Each row comes from the steps of one walk. Every step used is in the known rows, and no mark comes twice. Write the walk behind each row, first mark first.
Known rows:
gepa > lumis > lilam: 23, 20, -4, 13, 7, 5, 3, 6, -5, -4, 12, -26, 12, 3, -5, 28, 0, 8, -5, 4, 3, -12
lumis > vibu > neviv: -11, 8, 13, -23, -8, 20, 3, 6, 7, 5, 5, -4, -24, 15, -16, 0, 0, 3, 10, -13, -10, 0
neviv > vibu > gepa > lumis > pizutid: 23, 16, 15, -6, 2, 8, -19, -7, -4, -19, 27, -42, -19, 0, -2, -12, -8, 10, -12, -2, 0, -12
neviv > gepa > sogopa > lumis > pizutid: 20, -12, -7, 7, 5, -7, -17, -6, -5, -26, 16, -1, 0, -24, 30, 21, -12, 27, -2, 7, -1, 2
neviv > vibu > gepa: 6, 6, 9, -1, 2, -2, -15, -3, -9, -3, 11, -18, -18, 2, 4, -7, -9, -3, -2, -7, -5, -2
neviv > vibu: 2, 1, 9, 10, -2, -7, -11, 1, -10, -4, 6, -7, -10, -2, 3, 10, 0, 6, -8, -7, 4, -4
neviv > gepa: 1, -2, 1, 11, 3, -12, -11, 1, -10, 1, 3, 2, -3, -7, 19, 7, 0, 11, -7, 5, -1, 6
sogopa > lumis: 10, -1, -12, -5, -6, 1, 4, -7, -12, -17, 2, -1, -7, -9, -8, 15, -2, 8, -4, -1, -3, -9
pizutid > lumis: -6, -2, -2, -1, -3, 7, -3, -12, -2, -3, 8, -1, -18, -5, -6, -1, 0, 12, 7, 3, 6, 4
sogopa > lumis > neviv > vibu > gepa: 18, 11, 9, -9, -2, -4, -22, -11, -11, -10, 11, -32, -24, -9, -3, 14, -11, -2, -8, -11, -12, -4
sogopa > lumis > vibu: 13, -2, 1, -22, -2, 14, 7, 7, -18, -24, 10, 0, -19, -1, -12, 13, 0, 14, -1, -5, -8, -12
vibu > neviv > gepa > pizutid: -7, 19, 7, -15, -6, -10, -5, -5, 6, 15, -2, -23, -8, 7, 5, 15, 8, 1, -9, 0, -2, 14
vibu > neviv: -14, 11, 3, -8, -11, 4, 3, -6, 10, 12, -5, -6, -13, 6, -9, 3, -3, -1, 9, -11, -6, 2
gepa > pizutid > sogopa > lumis: 18, 15, 1, -19, -9, 3, 2, 5, -13, -6, 10, -13, 7, 8, -6, 18, -2, 3, -9, 8, 12, -9
vibu > neviv > gepa > lumis > sogopa: 4, 20, 3, -6, -7, -6, -14, -7, -4, -4, 5, -13, -12, 4, 10, 24, -10, 14, 3, 4, -2, -4
vibu > gepa > pizutid: 10, 16, 2, -27, 6, 3, 0, 1, 7, 5, 7, -32, -2, 13, -1, -13, 0, -16, -2, 7, -5, 7
vibu > neviv > gepa > pizutid > sogopa: -6, 26, 14, -11, -11, -6, -13, 5, -1, 24, 6, -15, -1, 14, 11, 14, -3, 3, -5, 6, 7, 8
neviv > gepa > sogopa: 7, -4, -4, 11, 13, -13, -10, 2, -1, -7, -3, 12, 7, -13, 40, 13, -9, 14, 8, 15, -3, 10
gepa > sogopa > lumis > lilam: 24, 2, -20, 15, 10, 3, 3, 4, -7, -13, 10, -5, 14, -10, 15, 46, -13, 11, 11, 2, -2, -5
gepa > lumis: 13, 14, 0, -7, 3, 3, 7, 1, -1, -13, -2, -12, 1, 0, -4, 2, 2, 9, -4, 8, 3, -10
neviv > vibu > gepa > lumis > lilam: 30, 27, 3, 14, 11, 4, -12, 3, -15, -7, 22, -43, -6, 4, 2, 21, -8, 5, -6, -2, -2, -13
lumis > gepa: 0, 11, -1, -9, -5, 9, -4, -9, -5, -8, 2, 3, -9, 3, 5, -2, -6, -13, -2, 10, -1, -3
vibu > neviv > gepa: -11, 7, 4, 2, -7, -9, -10, -7, 1, 12, -1, -5, -15, -2, 9, 10, -2, 9, -1, -4, -7, 10

Write each row's walk:
9, 22, 17, 1, -14, 9, -18, -4, 1, 3, 22, -18, -9, 2, 6, 5, -10, 23, -8, 3, 10, -7
vibu > neviv > gepa > lumis > pizutid > sogopa
19, 10, 7, -30, -3, 25, -3, 13, -24, -13, 23, -1, -21, 8, -2, -5, -20, 6, 9, 1, -6, -16
pizutid > sogopa > lumis > vibu > gepa
13, 26, -2, 15, 0, -2, -6, -1, -5, 6, 11, -27, -1, 0, 5, 38, 0, 16, -6, -1, -3, -3
vibu > neviv > gepa > lumis > lilam
24, 20, 13, -14, -1, 22, -12, 1, 1, -8, 29, -27, -3, 7, 2, -23, -18, 6, -1, 10, 6, -15
vibu > gepa > lumis > pizutid > sogopa
13, -8, -5, -4, -8, 9, -7, -8, -4, -22, 20, -13, -8, -11, -11, 8, -3, 13, -9, -7, 0, -7
sogopa > lumis > pizutid
6, -1, 13, 3, -8, 12, -17, 5, 2, 5, 27, -3, 4, 5, 2, -6, -11, 4, -4, -2, 12, -6
lumis > pizutid > sogopa
23, 7, -3, -19, 12, 1, -9, -8, 8, -12, 1, -16, -6, -12, 17, 8, -22, -4, 16, 4, -17, 2
vibu > gepa > sogopa > lumis > neviv
0, 7, 1, -20, -3, 1, -10, -9, 1, -2, 18, -19, -9, 12, -6, 18, -2, 2, 6, 9, 10, 7
gepa > pizutid > lumis > sogopa
28, 22, -3, 10, -1, -5, -14, 13, -27, 5, 27, -22, 17, 5, 13, 53, -1, 12, -16, 11, 10, -3
neviv > gepa > pizutid > sogopa > lumis > lilam
-4, 2, 10, -5, -2, 4, -15, -15, 9, 5, 7, -13, -17, -6, -6, 7, -2, 6, 4, -2, 1, 8
pizutid > lumis > neviv
-1, 1, 12, 9, 1, -8, -27, -17, 0, 5, 10, -10, -19, -12, 12, 13, -1, 16, -3, 5, 1, 15
pizutid > lumis > neviv > gepa
2, 8, 11, -22, 4, 6, -9, 3, -10, -6, 20, -15, -23, 8, 5, 10, 12, 20, -7, 11, 3, 11
neviv > gepa > pizutid > lumis > vibu
-3, 26, 25, -28, -9, 9, -10, 15, -4, 19, 17, -11, -13, 23, 6, 12, 1, 8, -3, 4, 3, 6
lumis > vibu > neviv > gepa > pizutid > sogopa
16, 19, 13, -10, 3, 0, -5, -4, 10, -6, -2, -24, 0, -1, -6, 7, 1, 2, -7, 4, -1, -7
gepa > lumis > neviv
3, 22, 2, -25, -3, 5, 1, -6, 2, -3, 3, -17, -3, 15, 2, 1, 5, -21, -9, 15, 3, 3
lumis > gepa > pizutid
9, 8, -12, -14, -11, 10, 2, -13, -19, -23, 3, 1, -17, -5, -1, 11, -7, -5, -6, 8, -4, -10
sogopa > lumis > gepa
25, 21, 22, -4, -4, 15, -25, 2, -11, -12, 34, -33, -12, 5, 2, -12, -17, 12, -10, 2, 10, -18
neviv > vibu > gepa > lumis > pizutid > sogopa
20, -5, -4, -10, 11, 0, -4, 11, -17, -28, 7, 12, -11, -11, 28, 24, -7, 28, 7, 10, -9, -2
neviv > gepa > sogopa > lumis > vibu
17, -4, -3, -21, 8, 12, 9, 9, -8, -31, 4, 10, -9, -4, 10, 17, -8, 18, 14, 4, -8, -8
gepa > sogopa > lumis > vibu
9, 17, 12, -18, 4, -6, -11, 2, -3, 3, 11, -39, -12, 12, 1, -3, 1, -11, -10, -1, -3, 4
neviv > vibu > gepa > pizutid
6, 18, 6, -36, -8, 3, 1, 3, -11, -5, 9, -22, -27, 8, -7, 27, 8, 15, -9, -5, -9, 2
sogopa > lumis > vibu > neviv > gepa > pizutid
21, 23, -3, -31, -4, 9, -2, 3, -14, -3, 16, -25, -3, 10, -2, 1, -13, -6, -4, 10, 3, -7
vibu > gepa > pizutid > sogopa > lumis
8, 13, 21, -4, 4, -6, -27, -6, 2, 7, 10, -29, -18, 2, 5, -1, -11, -9, -5, -11, -10, 3
lumis > neviv > vibu > gepa
5, 8, -5, -9, 5, 7, -2, -7, 4, -13, -3, 11, -2, 0, 27, 1, -15, -9, 13, 19, -3, 2
lumis > gepa > sogopa
18, 15, 2, -10, -7, -10, -11, 5, -24, -4, 12, -10, 5, 0, 13, 27, -1, 14, -16, 15, 9, -3
neviv > gepa > pizutid > sogopa > lumis
